Each row was made from one path, in order. Every step used is in the known rows, and no mark comes twice. Write each row's path.
Known rows
t -> r -> j: +3.29; +2.59; -2.01; +1.96; -1.57; -0.16; -2.03; +0.40; +2.76; +4.46; -3.10; -0.69; -1.71; -2.35; +2.63; +3.20; +0.18; -0.01; -0.64; -3.23
u -> j -> y -> x: -4.01; -0.60; -0.38; -1.52; +3.27; +0.26; +0.33; -0.59; +0.16; +2.89; -0.73; +2.87; +1.34; +2.10; +1.03; -1.21; +2.89; +1.60; -0.05; +3.05
x -> m: +4.17; -1.49; +1.20; +4.69; -1.87; +2.96; +1.88; +1.61; -3.86; -1.01; +2.31; +0.11; +0.11; +1.93; +1.95; +1.68; -0.44; +1.10; +5.64; -1.61
y -> x -> m: +3.30; -4.54; +1.45; +1.00; +0.80; +1.12; +3.12; +1.64; -5.81; -3.55; +4.66; -1.56; +1.60; +3.37; -0.92; +4.91; -2.39; +1.59; +6.05; -1.90
u -> x -> y: -0.45; +1.54; +1.36; +1.97; -2.22; -1.21; -2.06; -1.14; -0.04; +1.97; -0.13; +4.11; +0.04; +0.02; -3.44; -2.68; +2.21; -0.14; +4.95; +2.80
r -> j: +1.73; +0.87; -1.49; -0.89; -0.24; -0.92; -2.30; +0.72; +1.35; +4.74; +0.80; -0.96; +0.47; -1.54; +2.72; +1.97; -0.77; +1.94; +0.80; -0.25
y -> j -> u -> x -> m: -0.75; -4.11; +3.04; +0.10; +4.74; +1.71; +3.75; +1.84; -1.64; -4.08; +1.10; -1.98; -0.85; +3.74; +0.13; +1.57; +0.96; +0.60; +1.10; +0.11
j -> y -> x -> r: -0.87; -1.56; -2.10; +0.41; +4.31; -2.22; +2.30; +0.78; -1.54; -0.74; +2.74; +1.67; +0.09; +1.74; -0.35; -2.94; -1.21; -1.06; -1.54; +4.56
x -> u: -0.34; -1.97; +0.92; +1.82; -0.03; +4.65; +2.07; +2.60; -3.98; +0.56; -2.04; -0.29; +0.46; +3.53; +1.12; +0.83; -0.01; +2.94; +1.70; -2.51
m -> x -> r: +1.80; +1.10; -3.06; +2.58; -2.10; +0.19; +0.67; +1.50; -1.80; -2.16; +1.27; +1.30; -2.67; -2.87; +2.47; -3.43; -1.59; -4.86; -4.17; -2.04
m -> x: +1.83; -0.99; -2.79; +0.87; -0.90; +1.42; -1.34; +0.93; -2.10; +1.01; +0.01; +2.01; -3.38; -0.02; +1.35; -2.36; -1.76; -4.29; -1.73; -1.09
r -> x -> u -> j -> y: -2.30; -0.22; +2.74; -1.64; -0.99; +0.77; +0.84; -0.98; +0.22; -1.41; -1.35; -1.63; +3.55; +2.05; -3.28; +0.41; +1.07; +2.68; +0.87; -0.66
m -> x -> r -> j: +1.64; +2.34; -3.00; +0.90; -2.80; -0.88; -0.27; +0.67; +0.35; -1.47; +1.95; -0.12; -1.82; -4.61; +3.11; -2.06; -2.10; -3.74; -4.65; -2.35
j -> u -> x -> m: -2.35; -2.29; +3.58; +0.51; +1.51; +4.01; +1.51; -0.96; -4.53; -2.09; +0.23; -0.40; +1.45; +3.16; -1.34; +2.45; -2.62; +0.60; +3.75; +1.80
m -> x -> u -> j: -1.90; -0.33; -0.31; -0.42; -2.12; +4.02; +0.41; +0.30; -1.76; -0.49; -1.93; +0.79; -1.07; +0.39; +1.79; -0.86; -0.11; -0.93; -2.09; -3.36
y -> x -> u -> j -> r: -2.84; -3.45; +1.70; -3.16; +1.89; +2.22; +3.60; +0.38; -5.17; -2.41; +0.56; -1.61; +2.62; +2.65; -1.52; +4.02; +0.34; +3.40; +2.07; -1.64
t -> r -> j -> u -> x -> y: +0.48; +3.11; -0.15; +0.94; -1.29; -0.22; -2.53; -1.25; +3.79; +2.69; -3.66; -0.31; -0.47; -2.25; +0.84; +2.62; -0.55; +0.16; -0.85; -1.16
r -> j -> y -> x -> u: -1.17; -0.23; -0.84; -3.35; +2.09; -1.79; -0.48; -0.78; +1.81; +2.46; +2.13; -1.63; +1.78; -0.01; +1.04; +1.67; -1.87; +2.85; -0.27; +2.29
t -> r -> j -> u -> x: +0.61; +2.21; -0.15; +0.49; -0.66; +0.68; -1.64; -1.01; +2.28; +2.86; -3.48; -1.32; -0.69; -1.78; +1.13; +4.26; -1.06; +0.13; -0.59; -2.02
t -> r -> x -> y -> j -> u: +2.24; +1.17; +0.35; +2.31; -0.45; -1.51; -1.10; +0.16; +3.81; -1.23; -3.74; -0.47; -0.86; +0.37; -2.08; +0.21; +0.88; -1.33; -1.49; -1.89
j -> r -> x: -0.61; +0.02; -0.64; -3.15; +0.26; -1.55; +0.32; -2.51; -2.81; -0.48; +0.18; -0.61; -0.25; -2.11; -3.90; -1.70; +1.35; -1.84; -0.79; +3.14
y -> j -> r -> x -> m: +1.18; -2.48; +1.12; -1.66; +2.81; -1.70; +3.70; +0.56; -0.76; -4.51; +2.14; -2.81; -1.55; +0.00; -1.52; -0.39; +3.47; -0.63; -0.72; +0.46
j -> r -> x -> y: -0.85; +1.30; -0.66; -2.47; -0.66; -3.07; -0.98; -2.86; -0.50; -0.74; -0.18; +0.91; -0.09; -2.60; -4.31; -3.98; +2.06; -1.71; -1.22; +4.43

Which path is each row?
+1.53; -0.15; -2.39; +1.55; -0.53; -1.28; -1.78; +1.29; +2.19; -1.07; +0.10; +3.02; -3.73; -0.29; +1.06; -5.52; +0.53; -3.97; -3.25; -0.02 => m -> x -> y -> j
+0.62; +2.53; -3.35; +0.62; -1.89; -1.54; -0.17; +0.01; +1.18; -1.23; +2.09; +0.47; -1.89; -4.39; +2.98; -3.41; -2.04; -4.09; -5.53; -0.41 => m -> x -> r -> j -> y
+3.53; +1.72; -0.19; +3.02; -1.61; -2.29; -1.40; +0.43; +4.07; -0.42; -3.22; -0.03; -1.33; -0.46; -2.02; -0.19; +1.95; -1.40; -0.66; -2.54 => t -> r -> x -> y -> j
+1.11; +1.62; +1.19; +1.77; -2.79; +1.44; +0.14; -0.26; +1.40; +0.00; -4.64; -1.55; +0.56; +0.08; -1.50; +3.04; +1.54; +0.72; +0.12; -4.81 => t -> r -> x -> u -> j
-1.31; +3.27; +0.84; +0.57; -1.95; -2.20; +0.98; -1.52; +0.15; +0.04; +2.38; +0.42; +1.10; -3.75; -1.17; -0.52; +0.91; -0.13; +1.54; +1.82 => u -> x -> r -> j -> y
+0.60; +0.30; -2.58; +0.17; -0.36; -1.68; -1.46; +0.11; +1.84; -1.57; +0.12; +2.89; -4.04; -1.62; +0.46; -6.08; +1.11; -4.50; -4.04; +1.12 => m -> x -> y -> j -> r
+1.82; -0.37; -0.97; +3.31; +1.74; -2.42; -1.12; +2.86; +3.28; +0.34; -0.53; +3.50; -1.89; +1.77; +0.95; -5.43; +3.57; +0.11; -0.36; +1.81 => x -> y -> j
-3.34; -0.55; +0.62; -0.73; +2.21; +0.81; +1.12; -0.79; -0.16; +1.42; +0.23; +2.22; +1.83; +2.02; +1.22; -0.33; +2.62; +2.05; +1.26; +2.38 => u -> j -> y -> x -> m
+0.33; -0.10; -0.76; -2.33; +1.46; -2.36; -0.57; -1.05; +1.85; +1.86; +3.65; -1.51; +1.73; -0.60; +1.30; +1.94; -2.04; +2.20; +1.06; +2.60 => r -> j -> y -> x -> m
-2.30; +1.33; +1.14; -2.47; +0.40; -0.54; -2.62; -1.70; +2.14; +2.36; +0.12; -0.95; +2.07; -1.10; +0.34; +1.88; -2.12; +2.17; +0.62; +2.29 => r -> j -> u -> x -> y
-0.99; -0.24; -0.34; -2.29; +2.12; +0.76; -1.79; +0.09; +0.66; +2.91; -0.14; -1.99; +1.40; -0.06; +2.60; +2.76; -3.03; +2.12; -1.04; +1.00 => r -> j -> u
+3.70; +1.07; -0.53; +2.57; -1.95; -0.38; -1.09; +0.18; +1.10; +1.07; -3.34; -0.78; -1.04; -0.19; -1.80; +2.04; +0.33; -1.58; +0.35; -3.22 => t -> r -> x
+2.04; +0.70; +0.57; +1.05; -1.96; -3.17; -2.72; -0.26; +2.11; -0.50; +0.06; +1.04; +1.72; +0.82; -4.27; -2.98; +0.40; -0.12; +1.65; +1.22 => r -> x -> y
+0.07; -1.29; -1.08; +0.44; -1.82; +3.65; +0.37; +1.09; -2.89; -0.98; -0.95; +0.45; -2.03; +0.90; +1.17; -1.11; -1.90; -1.99; -1.71; -3.01 => m -> x -> u
+0.31; +1.74; -2.43; +0.27; -1.61; -0.18; +0.04; +0.34; -0.08; -2.32; +1.54; -0.59; -1.34; -3.91; +3.07; -1.65; -3.16; -3.66; -5.47; -1.72 => m -> x -> r -> j -> u
+3.79; -1.19; +2.62; +1.59; -2.82; -0.16; +0.68; -0.17; -1.80; -3.28; +2.58; -2.38; +2.44; +1.31; -3.17; +2.18; -1.08; +0.66; +4.88; -1.65 => r -> x -> m
-2.13; +0.40; +1.18; -3.01; +1.06; +0.36; -1.70; -1.40; +0.51; +2.45; +0.32; -2.04; +2.00; -0.79; +0.60; +3.44; -2.56; +2.11; +0.80; +1.40 => r -> j -> u -> x
-2.86; -0.09; -0.71; -0.76; -1.12; +3.42; +0.33; -0.38; -0.82; -0.24; -1.79; +1.39; -1.12; +0.56; +1.67; -2.22; -0.13; -1.23; -3.01; -1.44 => m -> x -> u -> j -> y
-0.32; -0.08; -1.73; -3.15; +2.49; -2.84; -1.37; -0.81; +2.18; +3.38; +2.61; -0.87; +1.16; -0.46; +1.08; +1.11; -1.83; +1.72; -0.30; +3.16 => r -> j -> y -> x
+0.27; -0.69; -1.81; +0.79; +0.61; -0.54; -1.51; +0.98; +1.91; -1.94; -0.39; +2.56; -3.23; +0.41; +1.02; -5.11; -0.56; -3.91; -4.01; +0.63 => m -> x -> y -> j -> u
-1.45; -3.13; +1.94; +0.12; +5.21; +0.60; +4.07; +2.47; -1.08; -4.16; +0.69; -1.63; -1.00; +2.48; +0.47; +0.20; +1.18; -0.21; -1.49; +0.22 => y -> j -> u -> x -> r
-4.64; +0.06; +1.61; -1.25; -0.35; +4.60; +2.50; -0.18; -2.97; +0.48; -3.46; +0.11; +1.50; +0.89; +1.23; +0.41; +3.39; +3.66; -0.19; -1.24 => x -> u -> j -> r
-1.39; +0.99; +1.71; +0.17; -0.53; -2.38; -0.28; -1.39; +0.76; -0.27; +0.36; +2.81; -0.99; -0.87; -3.68; -3.12; +4.10; -0.56; +2.98; +3.29 => u -> x -> y -> j -> r
+2.51; +1.94; -1.19; +1.18; -0.71; -1.01; -0.56; -0.85; +3.03; +2.07; -0.84; -1.17; -0.70; -1.71; +1.69; +3.47; -0.80; +0.25; +0.02; -1.36 => t -> r -> j -> y -> x -> m
-1.83; -3.95; +1.90; -1.89; +1.70; +2.66; +3.19; +1.58; -4.76; -1.97; +0.59; -1.43; +2.84; +3.98; -0.88; +4.61; -0.22; +3.93; +2.94; -2.80 => y -> x -> u -> j
-1.39; -0.47; +3.05; -1.26; -1.97; +1.37; +0.78; -0.27; -0.71; -1.72; -1.40; -2.30; +3.66; +1.89; -3.14; +1.82; +1.03; +3.02; +1.79; -2.57 => r -> x -> u -> j
-0.39; +0.49; +1.89; +1.52; -0.56; -1.95; -0.67; -0.26; +1.13; +0.15; +0.43; +2.99; -0.64; +0.39; -3.11; -2.60; +3.59; +0.00; +3.95; +2.17 => u -> x -> y -> j
-1.38; +0.44; +2.11; -2.24; -0.02; +0.90; -0.87; -1.68; +0.22; +0.88; +1.41; -2.67; +2.45; -0.93; +0.81; +4.33; -2.85; +2.53; +2.13; +0.79 => r -> j -> u -> x -> m
-0.20; +1.42; -2.24; -1.67; +1.66; -2.16; -2.26; -0.69; +3.20; +5.21; +1.11; +0.19; +0.21; -1.16; +2.40; -0.88; -0.81; +1.27; -1.08; +3.67 => r -> j -> y
